Each row was made from one path, in order. Every step used is in the known rows, and no mark comes twice. Write each row's path.
Known rows:
gomot-zumu-fege-dufu-busi-lonet-molu: [-4.27 -1.35  2.52  0.99 -1.16 -1.62  3.22  0.96  0.32 -5.14 -0.97  3.24
 -3.71 -0.35 -2.79 -0.15 -7.58 -2.87 -3.81  0.01 -0.78  1.64]
dufu-busi: [-1.73 -2.29 -1.32 -3.72  1.58  0.20 -1.35 -0.60  0.36 -4.05  0.02  1.78
 -3.53  2.29 -1.60 -1.21 -2.93  0.44 -1.05  2.49 -2.14 -1.25]
busi-lonet-gomot-dufu: [-0.24 -3.50 -1.40 -2.98 -3.77  1.28  3.64  0.10  4.61 -2.78 -1.28  1.90
 -3.64  0.35 -3.23  1.80 -0.30 -3.03 -0.26  1.05 -2.10 -0.36]
busi-lonet-gomot: [-0.28 -1.69 -1.39 -3.86 -2.19 -1.03  2.65 -1.94  2.02 -4.25 -1.99  0.87
 -4.52  1.58 -0.16  1.61  0.02 -2.77 -3.14  2.59 -2.42 -1.25]
gomot-lonet-molu-dufu-fege: [-4.38 -3.82  0.12  1.04 -4.53  1.33 -0.79  0.14  0.23 -4.65  1.63  2.79
 -3.22 -1.10 -4.17  0.79  0.21 -4.30 -1.50  1.91 -1.03  0.59]
fege-dufu: [-2.70 -3.22  1.64 -0.25 -0.47  2.09  3.27  0.15 -0.26 -4.26  1.99  1.22
 -1.37 -0.10 -0.49 -3.04 -1.22  1.66 -1.42 -0.77 -1.40  0.24]
busi-dufu-gomot-zumu-fege-lonet: [-3.18 -3.23  2.71 -2.21 -7.37 -3.55  2.10  1.11  6.14 -5.60 -2.32  1.53
 -1.28 -2.95  2.07 -3.30 -2.65 -1.43  3.19  0.91  1.77  2.84]
busi-lonet-molu-dufu-fege: [-4.47 -3.11 -1.07  0.92 -4.17  2.36 -1.11 -0.79  0.68 -5.26  0.00  2.65
 -3.34 -0.01 -4.26  0.00 -1.24 -3.45 -1.59  1.87 -2.55  0.65]
busi-lonet-molu: [-2.99 -0.23  0.73 -0.03 -0.82  0.06  0.75 -0.15  0.82 -0.43 -0.82  0.83
 -3.12  2.37 -0.78  1.13 -1.86 -2.71 -3.75 -0.45 -1.33  1.44]
fege-dufu-busi-lonet-molu: [-2.31 -1.15  1.25  0.06  0.74  0.07  1.65 -0.26  0.09 -4.35  0.19  2.56
 -3.71  1.28 -2.63 -0.07 -4.90 -1.96 -4.27 -0.73 -1.16  1.17]
busi-dufu-gomot-zumu-fege: [-5.23 -4.57  1.92 -2.45 -6.14 -0.74  2.80  1.11  3.42 -4.00 -2.53  3.02
 -2.74 -2.74 -0.25 -2.25 -4.44 -2.11  0.64  2.44 -1.76  0.12]
zumu-fege-dufu: [-3.80 -3.82  1.64  0.40 -3.11 -0.47  4.00  0.38 -0.63 -4.36  1.31  1.89
 -1.83 -0.61 -1.39 -2.84 -3.20  0.39 -0.17  0.07 -2.79  1.37]
busi-lonet: [-2.04 -1.12 -1.01 -1.88 -2.11  0.94  0.78 -0.37  5.29 -2.14 -1.89 -0.26
 -3.27  1.81  0.98 -1.24  0.55 -0.25 -0.99  1.81 -1.80 -0.87]
gomot-lonet-molu-dufu: [-4.53 -1.19  1.67  2.83 -1.48  1.35  1.23 -0.32  0.87 -0.65  3.15  0.68
 -1.61 -0.33 -4.02  1.73  1.73 -4.80 -1.40  0.33  2.34  1.20]
busi-dufu: [-2.24 -1.89 -0.24 -1.64 -2.96  3.53  0.78  0.04  4.37 -4.23  1.73  0.74
 -1.21  0.35 -0.28 -4.67 -0.74 -0.57  0.18 -0.37 -0.36 -0.85]
fege-lonet-molu: [-2.21  0.00  2.09 -0.13 -1.03 -2.94  0.08  0.26 -0.41 -0.60  0.41  0.44
 -1.02  1.95  0.60  0.57 -1.29 -1.85 -1.34 -1.77  1.21  4.15]
lonet-gomot: [-0.80 -2.42 -0.96 -3.79 -0.78 -1.15  1.86 -1.63 -1.49 -3.03 -0.32  0.94
 -3.58  1.93 -0.44  1.77 -0.06 -2.03 -3.03  1.97 -2.70 -0.84]
busi-lonet-molu-dufu: [-4.53 -0.05  0.01  3.10 -1.08  2.74  1.07 -1.66  1.50 -1.49  1.42  0.33
 -1.67  0.90 -3.95  0.75 -0.09 -3.73 -1.53  0.48  0.40  1.37]
zumu-gomot-dufu-busi: [-0.99 -4.79 -1.37 -2.16 -1.74 -0.18 -0.57  0.11  1.12 -4.11 -0.80  2.67
 -4.01  1.34 -4.18 -0.79 -4.27 -1.90  1.70  2.29 -3.20 -0.85]
busi-dufu-fege: [-2.53 -4.52 -1.36 -2.81 -5.63  2.93 -0.99  0.41  3.04 -7.49  0.24  2.93
 -2.89 -0.44 -1.28 -4.54 -1.58 -0.87 -0.37  1.39 -3.15 -1.01]
dufu-fege-lonet: [-1.38 -3.18 -0.19 -2.87 -5.22 -2.50 -1.56  0.52  3.15 -5.73 -1.33  1.01
 -2.09  0.25  1.74 -2.40  0.20  0.35  1.59  1.26 -0.66  2.19]
zumu-gomot-dufu: [-1.75 -4.83 -0.50 -0.46 -4.73  0.33  0.97  0.67  1.74 -0.27 -1.02  1.32
 -2.59  0.91 -2.78 -0.48 -1.27 -2.49  2.70  1.02 -3.23  0.15]
fege-dufu-busi-lonet-gomot-zumu: [-2.59 -2.24  2.01 -2.45 -1.35 -1.05  5.30  0.25  2.11 -8.08 -1.97  2.64
 -3.78 -1.74 -0.60 -0.43 -5.15 -1.87 -3.71  2.29  0.33 -1.72]
lonet-molu: [-3.37 -0.92  1.10 -0.19  0.53 -0.26  0.06  0.12 -2.80  0.93  0.76  1.03
 -2.13  2.65 -1.17  1.24 -1.87 -2.01 -3.66 -0.87 -1.55  1.89]
molu-lonet-gomot-zumu-fege: [-4.54 -1.91  0.44 -1.16 -4.27 -4.49  4.24  0.37  1.43 -3.39 -1.26  0.86
 -2.94  0.24  0.22  2.99 -3.43 -3.53 -0.19  3.70 -1.08  0.45]

Write each row's path:
[-4.97 -2.92  3.31 -0.74 -2.61  0.30  2.18  0.22  2.37 -3.30 -1.71  2.13
 -1.30 -3.13 -0.20  0.36 -1.84 -1.92 -0.60  1.21  2.34  1.84] -> fege-lonet-molu-dufu-gomot-zumu
[-1.35 -2.40 -0.27 -2.02 -0.40  1.25  1.92 -0.67  4.21 -7.35 -0.62  1.86
 -4.06  0.53 -1.44 -2.84 -3.28  0.52 -1.69  1.45 -1.64 -1.29] -> fege-dufu-busi-lonet
[-4.17 -4.28  2.36 -3.68 -3.36  2.61  2.48  0.91  4.59 -4.61 -1.94  2.79
 -2.14 -3.14  1.34 -2.74 -2.64 -0.43 -0.79  1.54  0.37 -1.24] -> busi-dufu-gomot-zumu
[-2.86 -0.73 -0.09  0.51  1.13 -0.09 -1.02 -1.47 -0.11 -4.99  1.78  1.60
 -1.98  1.06 -4.28 -0.10 -2.84 -2.44 -0.32  0.97  1.37  1.88] -> fege-lonet-molu-dufu-busi
[-2.35 -1.26 -1.95 -0.98 -0.58  2.22 -0.16 -1.84  5.26 -5.65 -0.64  0.92
 -3.74  0.95 -3.07 -1.35 -1.32 -1.52 -0.25  3.18 -0.62 -1.37] -> molu-dufu-busi-lonet
[ 0.21 -2.61 -0.96 -3.61 -0.67 -0.97  3.45 -2.14  1.26 -8.43 -1.00  2.54
 -5.11  0.56 -1.94  0.31 -3.01 -1.99 -3.74  2.27 -2.41 -1.44] -> fege-dufu-busi-lonet-gomot
[-4.63 -1.01  1.21  1.34 -0.94 -1.93  0.65 -0.33  0.00 -5.65  0.73  2.28
 -2.03 -0.52 -4.57 -0.16 -5.42 -3.62  0.19  1.72  1.85  2.22] -> gomot-zumu-fege-lonet-molu-dufu-busi
[-0.66 -1.07 -2.19 -2.68 -0.63 -1.88  2.52 -2.22  1.21 -3.36  1.08 -0.44
 -3.29  3.37  0.88  5.52  1.50 -2.64 -1.51  3.56 -1.05 -0.70] -> molu-lonet-gomot
[-3.41 -0.92  0.72 -1.97 -1.31 -1.91  4.53  0.21  2.06 -3.89 -0.50  0.14
 -2.45  0.66  1.70  3.68 -1.47 -2.33 -1.92  3.59  1.42 -1.12] -> molu-lonet-gomot-zumu
[-0.97 -2.57 -1.86 -2.81 -1.51  1.62  0.72  0.25  6.61 -4.57 -1.72  1.95
 -4.22  1.03 -2.89 -0.85 -2.36 -0.92  0.27  2.19 -1.58 -1.19] -> gomot-dufu-busi-lonet
[-3.72 -3.61  1.60 -1.38 -0.76 -1.06  3.08  0.88 -0.26 -7.72  0.45  3.48
 -3.07 -1.03 -2.71 -3.05 -7.10  0.11 -0.91  1.77 -1.39 -0.06] -> gomot-zumu-fege-dufu-busi
[-1.73 -4.41  1.92 -0.89 -5.11 -3.77  0.40  0.43  2.72 -1.19 -0.29  0.23
 -4.01 -0.08  0.71 -0.07  1.80 -3.89  0.55  2.66 -0.41 -1.21] -> zumu-gomot-lonet
[-0.16 -4.01 -1.85 -4.41 -0.29  0.53  1.31 -0.22  0.94 -5.15  0.06  3.33
 -4.22  1.03 -4.71  1.25 -3.30 -1.92 -0.60  2.24 -2.30 -0.98] -> lonet-gomot-dufu-busi
[-0.55 -2.98 -0.85 -3.21 -2.34 -2.33  3.89 -1.92  0.98 -8.55 -1.43  2.95
 -5.45  0.23 -2.56  0.39 -4.18 -3.06 -2.89  2.67 -3.17 -0.70] -> zumu-fege-dufu-busi-lonet-gomot
[-4.38 -4.43  2.27 -4.25 -2.02  0.78  1.92  0.91  2.18 -2.47 -3.09  2.24
 -2.74 -2.01  1.82 -0.39 -1.97  0.23 -1.49  2.61 -0.81 -0.95] -> dufu-gomot-zumu
[-3.90 -2.59  0.58 -2.59 -4.14 -4.22  3.61  0.42  1.67 -5.69 -3.19  2.58
 -4.53 -0.81 -1.47  0.47 -6.16 -3.79 -1.49  3.89 -1.92 -0.47] -> dufu-busi-lonet-gomot-zumu-fege
[-4.23 -3.07  2.21  0.59 -3.48 -2.15  6.88  0.54  0.51 -6.60  1.19  1.76
 -2.06 -1.44 -0.58  0.66 -3.99 -1.40 -0.78  1.51 -0.42  0.86] -> molu-lonet-gomot-zumu-fege-dufu
[-0.80 -5.04 -0.14 -1.78 -7.69 -2.95 -1.09  0.97  3.74 -5.46 -1.94  1.89
 -2.34 -0.39 -0.30 -2.02 -0.59 -1.67  3.99  1.16 -1.50  2.50] -> zumu-gomot-dufu-fege-lonet
[-3.00 -1.91 -1.66 -1.03  1.39  2.49 -0.92 -1.68  0.78 -4.93  1.70  1.45
 -2.56  1.22 -4.36 -1.10 -1.75 -1.05  0.05  2.85 -0.55 -1.05] -> molu-dufu-busi
[-4.12 -2.80  2.26 -0.94 -6.23 -3.57  1.90  0.31  4.44 -4.38 -2.16  1.06
 -1.18 -2.64  0.60 -1.48 -1.38 -1.77  3.57  2.02  1.75  3.26] -> molu-dufu-gomot-zumu-fege-lonet
[-3.16 -4.96 -0.72 -2.80 -2.05  3.90 -0.16 -2.55  1.86 -2.58 -0.47  1.80
 -2.88 -0.89 -1.81  0.41  1.91 -0.61  0.37  2.65 -2.24 -0.17] -> molu-dufu-gomot
[-3.73 -2.03  3.76 -0.48 -5.16 -3.48  1.93  1.10  1.98 -3.38 -1.28  2.44
 -1.52 -1.76  0.17 -1.03 -4.46 -3.60 -0.36 -1.08  1.34  4.36] -> busi-dufu-gomot-zumu-fege-lonet-molu
[-1.95 -6.27  1.31 -4.18 -1.59  2.50  2.25 -1.02  0.65 -4.57 -0.49  3.07
 -3.23 -1.64  0.27 -1.44 -0.46  1.88 -1.42  0.66 -3.44 -0.07] -> fege-dufu-gomot
[-3.18 -2.61  1.07 -1.00 -2.26 -0.48  3.43  0.50  4.33 -7.82 -1.75  2.70
 -3.91 -1.11 -1.56 -2.75 -5.80 -0.61 -1.26  2.19 -1.08 -0.73] -> gomot-zumu-fege-dufu-busi-lonet
[-4.77 -3.29 -0.97  0.82 -3.47  2.25 -1.39 -0.52 -1.60 -4.70  0.96  2.79
 -2.61  0.12 -4.35  0.08 -1.17 -3.15 -1.49  1.64 -2.68  1.01] -> lonet-molu-dufu-fege
[-3.59 -1.86  1.73 -3.12 -1.33 -1.44  3.95  0.54 -0.22 -3.40 -1.73  1.29
 -2.56 -0.66  0.86  0.90 -2.68 -1.83 -3.12  2.26  0.08 -1.16] -> lonet-gomot-zumu
[-2.29 -3.93  3.09 -1.87 -3.16 -0.02  1.20  0.79  2.64 -1.66  1.00  2.98
 -3.58 -1.52 -1.05  1.13 -0.13 -4.10 -2.81 -0.59  0.73  1.11] -> busi-dufu-gomot-lonet-molu
